Known rows, with every step that occurs
feko/gonob: [-21.6  12.6  -4.7  -9.1   0.7  15.6   8.2   7.3   5.7   3.0 -18.7  16.4
   8.7   3.5  13.7  -9.9 -19.4  -0.2 -22.7   3.9 -16.8   8.5  11.0  -8.8]
feko/potak/gonob/lemo: [ 19.6  -4.8 -12.7   2.9 -12.7   1.3   4.3 -26.8   3.4  -4.6 -26.1  -6.3
 -26.8 -22.3   7.4   0.7   6.4  -8.1  16.6  -3.6  -5.1  35.6  -3.9 -39.0]
feko/gonob/lemo/gedo/pulepu: [-16.1  45.7   1.0  -4.6  -3.3  22.5  18.3   6.9  -3.8  16.7   3.7  -0.8
  -1.1   2.6  -0.3  27.0 -29.6 -32.0 -29.5   2.4 -35.0  23.6 -21.6   8.4]
lemo/gonob/potak/feko: [ 22.7 -12.9  -4.6  -8.9  -0.5 -16.4   8.2 -22.3 -10.3 -22.3 -13.0   8.3
   4.6 -21.1 -47.4 -17.5  -5.1 -12.6  -7.9  -9.5   8.7  -9.2   0.1 -11.3]
potak/feko/gonob/lemo/gedo: [-19.8   3.7   5.4  -8.2  13.3 -14.1   2.9 -14.4  -2.5   2.0 -19.9  -3.5
  -5.9 -22.0  -5.6   4.8 -22.1 -15.1 -29.5   6.4  -7.0  28.2 -26.4 -18.4]
zule/potak/gonob/lemo: [ -7.5  -9.7 -21.5  20.2  -4.5 -35.2   5.4 -17.2  25.9  10.1  -5.0   6.1
   1.0   5.0  14.9 -12.9  -4.1   4.4  17.9  -2.1 -21.8  13.8  -1.8 -30.2]
feko/gonob/lemo/vime: [ -7.2  28.3 -18.3 -15.4  -6.6  27.5  18.8  21.6   8.0 -14.6 -32.2   2.4
  -5.5  -8.0  41.8  24.1  -5.7 -17.4 -42.8 -26.5   0.9  15.7 -20.5  -3.8]
kufog/lemo/gonob/potak: [  9.1  -1.4 -20.4 -23.7   1.6  17.1   8.3  25.3  -9.0 -24.6   8.5  -7.1
  17.2  -6.0 -24.3  24.0 -11.7   5.7  -6.6 -11.2   6.5 -30.5  -2.5  18.6]
lemo/gonob/potak: [ 19.3   1.8 -13.1  -9.2  -7.3   2.1  17.9  -8.7 -11.5 -22.6  -6.6   7.2
   9.8  -4.8 -38.0 -13.9  -4.0 -11.9  -8.1 -14.6   3.8 -20.8   6.8  -2.8]
pulepu/gedo/lemo/gonob/potak/zule: [ 20.4 -10.9 -19.9   5.1  -9.5 -38.7   7.1  -5.5   6.7  28.7  38.6 -23.3
 -13.0   2.6 -16.6  22.2  11.9  13.0  31.1   7.4 -10.7 -23.2  13.4  20.0]
gonob/lemo: [  8.7   8.5  -9.7  12.3   2.2  -4.4  10.2  21.0   3.6 -12.3 -12.5 -10.4
  -4.5  20.1  34.2  12.8  -0.8  -9.4  -7.0  -3.3  16.2  -9.0  -3.9   3.7]
gonob/potak: [ 16.9 -16.5 -13.1   0.7   2.1  -6.0  26.0  -9.7   2.1 -16.6 -23.2  -3.0
   9.7   6.3 -14.6  -6.3  10.4  -6.2  -3.6  -9.2  18.4  -7.3   7.7  -7.5]
lemo/gonob: [ 10.0  15.4   7.2  -3.4   1.8  18.4  -0.1  17.5 -13.8 -15.9  10.6  22.9
  10.2  12.8 -18.5 -29.9 -17.2  -0.9  -2.2   7.1   0.6 -31.9  10.1  10.2]
zule/potak/feko/gonob: [-22.9 -16.2 -16.4  -4.9  -1.4 -30.2   8.6 -24.4  20.3  13.4 -15.2  22.4
   9.9  -5.7 -18.5 -19.4 -27.9  22.3   2.8   3.9 -19.1  19.8  -4.0 -30.4]
pulepu/gedo/lemo: [ 15.2 -15.6  -1.3  16.4  -7.7 -18.1   6.1  33.9  25.0  38.1  56.9 -20.6
  -3.7  32.6  15.8  15.0   6.7  11.7  27.7  16.4   2.5 -25.6  10.1  36.0]
pulepu/gedo/lemo/gonob: [ 16.2  -4.1  -4.5  10.4 -14.0 -12.2   5.0  30.7  17.0  34.2  62.3 -18.7
  -2.2  24.4  -2.6  13.4  -3.1   4.1  22.7  12.3  -5.4 -31.1   7.1  35.5]
gonob/lemo/gedo: [  0.2  22.8   6.1   7.6  14.1  15.4  17.5  15.7  -9.0  -0.6  12.5 -17.3
   1.1  18.9   8.4  11.9 -13.0 -24.8 -13.5   6.5   6.8  -6.3 -21.6  14.9]
zule/potak: [ -3.3  -3.5 -14.3   8.9  -1.4  -8.3  17.1   1.6  16.5   7.5   5.9  21.2
  19.4  32.1  -5.0 -21.3 -19.5  27.2  21.7   6.4  -3.5 -12.1   7.7  -6.8]
gonob/feko/potak/zule: [ -2.4 -12.6  -3.1  -7.8  13.1 -19.3  -9.2 -44.1 -33.1  18.6 -44.7   0.3
 -20.4 -21.0 -22.7  -4.6  21.6  10.3  18.3  -6.2 -19.6  18.7  15.2 -34.6]
vime/lemo/gonob/potak/feko: [-14.1  -4.4  16.8  -0.9  -7.6  17.9 -20.7 -13.1 -10.8 -38.1   0.5   1.9
  10.5 -12.1  -5.0   4.5   1.6   2.4 -20.0  -4.2  27.8   9.6   0.8   8.8]
vime/lemo/gonob: [-19.5  16.9  26.2   3.9  -5.9  43.9 -26.4  20.8 -11.0 -34.1  20.5  13.1
  17.3  11.5  18.7  -2.3  -9.9  10.6 -14.8   7.6  26.3 -11.7  10.6  26.7]
pulepu/gedo: [ 20.8 -20.7   8.0  18.7   1.6  -2.1  18.0  34.7  18.8  25.3  40.6  -1.0
   0.7  26.5  -6.9 -17.1  -3.3  19.2  19.9  30.9   4.1 -19.7  18.8  35.0]
kufog/lemo: [ -1.4  -4.8  -1.9 -14.4  14.3  24.4  -5.5  49.9  -1.6 -13.6  14.4   0.1
  20.8  19.2  11.9  12.5 -11.7  25.3   5.9  12.8  20.1 -32.4   4.2  30.9]

Rows
[ 16.2 -10.1 -14.0   4.7 -21.0 -18.7   4.0   5.6   6.0  49.4  42.6 -25.7
 -18.7   2.6 -21.1  24.3   9.3  -1.1  24.0  -7.2 -21.2 -10.6   2.0  12.4] -> pulepu/gedo/lemo/gonob/feko/potak
[ 24.4  -5.7   3.4   6.4  -7.3   3.4   9.6  45.0  27.2  26.4  55.7 -16.0
  -3.4  27.4  25.1  14.1  17.3  10.5  15.2   5.0  22.8 -26.8  -5.6  46.0] -> pulepu/gedo/lemo/vime
[-20.3 -23.0  -5.2  19.0   4.7 -43.7  -6.7 -22.8  16.7  33.2  -8.9  17.4
   5.9   0.1  -9.9 -31.9   9.8   4.6  18.1  -5.9 -39.3  15.6   9.8 -34.8] -> zule/potak/gonob/feko
[  4.0  -4.9   5.5  22.2   5.9 -18.9  -9.9  -0.1  15.9  -4.5 -13.9  -0.7
 -11.0  -3.4  38.4 -18.6  12.5 -16.9   1.5   4.6  -8.0  12.2   1.7 -18.4] -> potak/gonob/lemo
[-11.2  -6.5  -4.0  -6.8   4.7 -24.2  -1.8 -11.5   6.0  -4.5 -37.7  -0.2
  -9.6 -21.8  11.0   5.7 -15.0 -10.1 -26.7  -0.3  -3.1  25.5 -14.4 -22.4] -> potak/feko/gonob/lemo
[ 11.2  -7.7 -14.2  -0.5 -12.7 -34.5  -4.4 -14.8  -5.3  46.1  31.0 -24.8
 -24.9  -8.9 -20.8  24.6  14.4   9.2  32.6   1.3 -26.2  -8.9   8.1   5.4] -> pulepu/gedo/lemo/gonob/feko/potak/zule
[ 16.8   2.6  10.5  11.0   6.6   2.5  -7.0  13.6  15.8 -16.9 -13.8   6.6
 -10.5  -9.9  44.9 -15.2  25.8 -16.1 -10.3  -8.0  11.0   8.9 -10.0  -8.0] -> potak/gonob/lemo/vime
[-17.6  12.2   8.8  -3.6  -3.1  19.1 -20.7 -24.1 -19.2 -38.6  -6.0   4.8
   7.5 -10.9   1.0   8.6   5.7  14.4  -8.1  -0.5  18.7   1.0  15.8   8.0] -> vime/lemo/gonob/potak/zule
[-10.7 -23.8  25.1  19.0  18.1 -29.7 -26.5 -11.8   2.4  23.2 -19.2  11.5
  -3.6 -11.0   7.0 -41.5  27.4 -15.0  -2.6   3.2 -29.0  13.2  16.6 -25.5] -> potak/gonob/feko
[-27.1  13.5  17.1  -5.4  -3.9  21.2 -39.1 -28.2 -32.6 -16.2 -12.0   4.1
  -5.4 -19.0  -4.1   9.3   9.6  15.6  -2.4  -5.0   0.3  17.4  10.8  -2.2] -> vime/lemo/gonob/feko/potak/zule
[  6.3  21.0  28.2  20.9   6.8  -0.5  -7.8  -1.4   4.8  18.3  19.7   0.0
  -5.7   1.5   0.0 -12.2   0.7 -31.9   1.1  23.0 -24.2  19.5 -11.4   5.4] -> potak/gonob/lemo/gedo/pulepu
[ 11.7   7.1   6.0 -26.2  14.4  52.0   0.9  63.9   1.7 -27.9  14.5   6.5
  20.5  11.9  21.4  11.4   4.7  24.4 -11.0  -2.9  43.2 -32.8 -13.9  45.3] -> kufog/lemo/vime
[-32.0  19.5  49.8   7.2  13.5  58.4 -17.1  18.7 -10.2 -15.0  39.1   1.6
  24.4  24.0  15.5  -0.8 -11.1   5.2 -14.5  25.9  27.5   0.6  -5.3  37.8] -> vime/lemo/gedo
[ 12.6  13.9   7.5  -8.8  -1.6  21.6  -6.2  32.2  13.0  -7.9  17.4  -5.7
   7.7  30.4  46.7  13.0  22.0  -3.2  -0.4 -15.7  41.2 -27.8 -18.3  24.0] -> gedo/lemo/vime
[  6.9 -11.3 -13.0 -24.8   5.7  -0.4   1.6  13.9 -11.1 -23.4   4.0  -5.5
  13.8 -19.3 -33.5  18.3 -11.1   6.5  -7.0  -6.8  10.8 -20.6  -8.5  13.0] -> kufog/lemo/gonob/potak/feko
[ -4.8  14.3 -14.0 -13.7  -6.0 -27.7 -25.1 -32.4 -24.5  17.9  -5.2 -17.4
 -15.6  -8.6  -5.1  26.1  16.0  -5.7  18.4 -21.3 -18.3 -11.9   0.8 -18.2] -> gedo/lemo/gonob/feko/potak/zule
[ 23.0  19.2   9.2   3.5 -13.7  16.5   5.9 -27.7  -6.5  14.5   2.2  -7.2
 -22.6 -15.9 -22.3   3.8  -4.3 -20.4  18.8  11.2 -21.0  40.4 -18.2 -17.0] -> feko/potak/gonob/lemo/gedo/pulepu
[-10.2  -1.0 -24.6 -13.7  -7.9   0.2  28.3 -17.1   6.5  -5.6 -39.2   0.5
   5.3 -10.7  -3.2   9.0  -5.4 -13.9 -28.5 -17.8 -16.5  21.4   4.0 -24.1] -> feko/gonob/potak
[ -7.3 -23.2  -4.9   6.1   5.5 -32.9   5.1 -14.1  18.9   6.5  -5.2  20.1
  13.2  10.6 -20.9 -28.0 -18.5  27.4  22.9  10.5   2.1   2.6  -2.8 -17.7] -> zule/potak/feko
[-11.6   7.2  11.1   0.3 -12.4  33.0 -11.7  -1.2  -9.3 -37.8   6.5   1.8
  15.6   0.5   1.1   9.0   0.7  -0.7 -18.6  -9.4  23.1  -2.6   6.0  15.6] -> vime/lemo/gonob/potak
[ -6.0   2.4  -0.5 -15.0   5.5  -7.7   2.1  -2.0  10.0 -16.2 -38.0   4.4
  -8.6 -26.0  17.0   1.8  -5.5  -6.8 -33.9  -9.6  12.6  23.2 -25.9 -15.6] -> potak/feko/gonob/lemo/vime
[  2.3 -11.1  -0.5  -3.8   3.2  -4.3   1.8 -16.4 -19.6  21.9 -34.6  -3.3
 -12.8  -6.9 -23.1  -2.8  16.1  -7.4   2.0 -15.8 -12.4  18.0   5.7 -27.1] -> gonob/feko/potak
[ 14.8 -13.4 -12.7  -3.4  17.5 -26.1  12.4 -41.4 -14.8 -17.6 -38.9   3.3
  -0.3 -11.4 -16.9  -8.4  19.4  17.6  13.4   2.6  12.4  -2.3  20.5 -19.7] -> gonob/potak/zule
[-33.3  12.5  29.1   4.2  -2.0  25.9 -35.8  10.8 -19.1 -16.3   9.7   6.5
  10.0   4.7  10.1   2.7   8.1  -3.7 -20.6  -8.3   8.4  -0.3  11.2  15.0] -> vime/lemo/gonob/feko
[ 16.5 -11.4   1.6  -0.2  -7.0  12.1  -1.8 -27.7   1.5   0.4 -16.8   5.8
 -15.3 -18.3  -5.3 -28.7   3.5   6.0  24.3   9.1  -4.5  28.7   7.1 -34.1] -> feko/potak/gonob
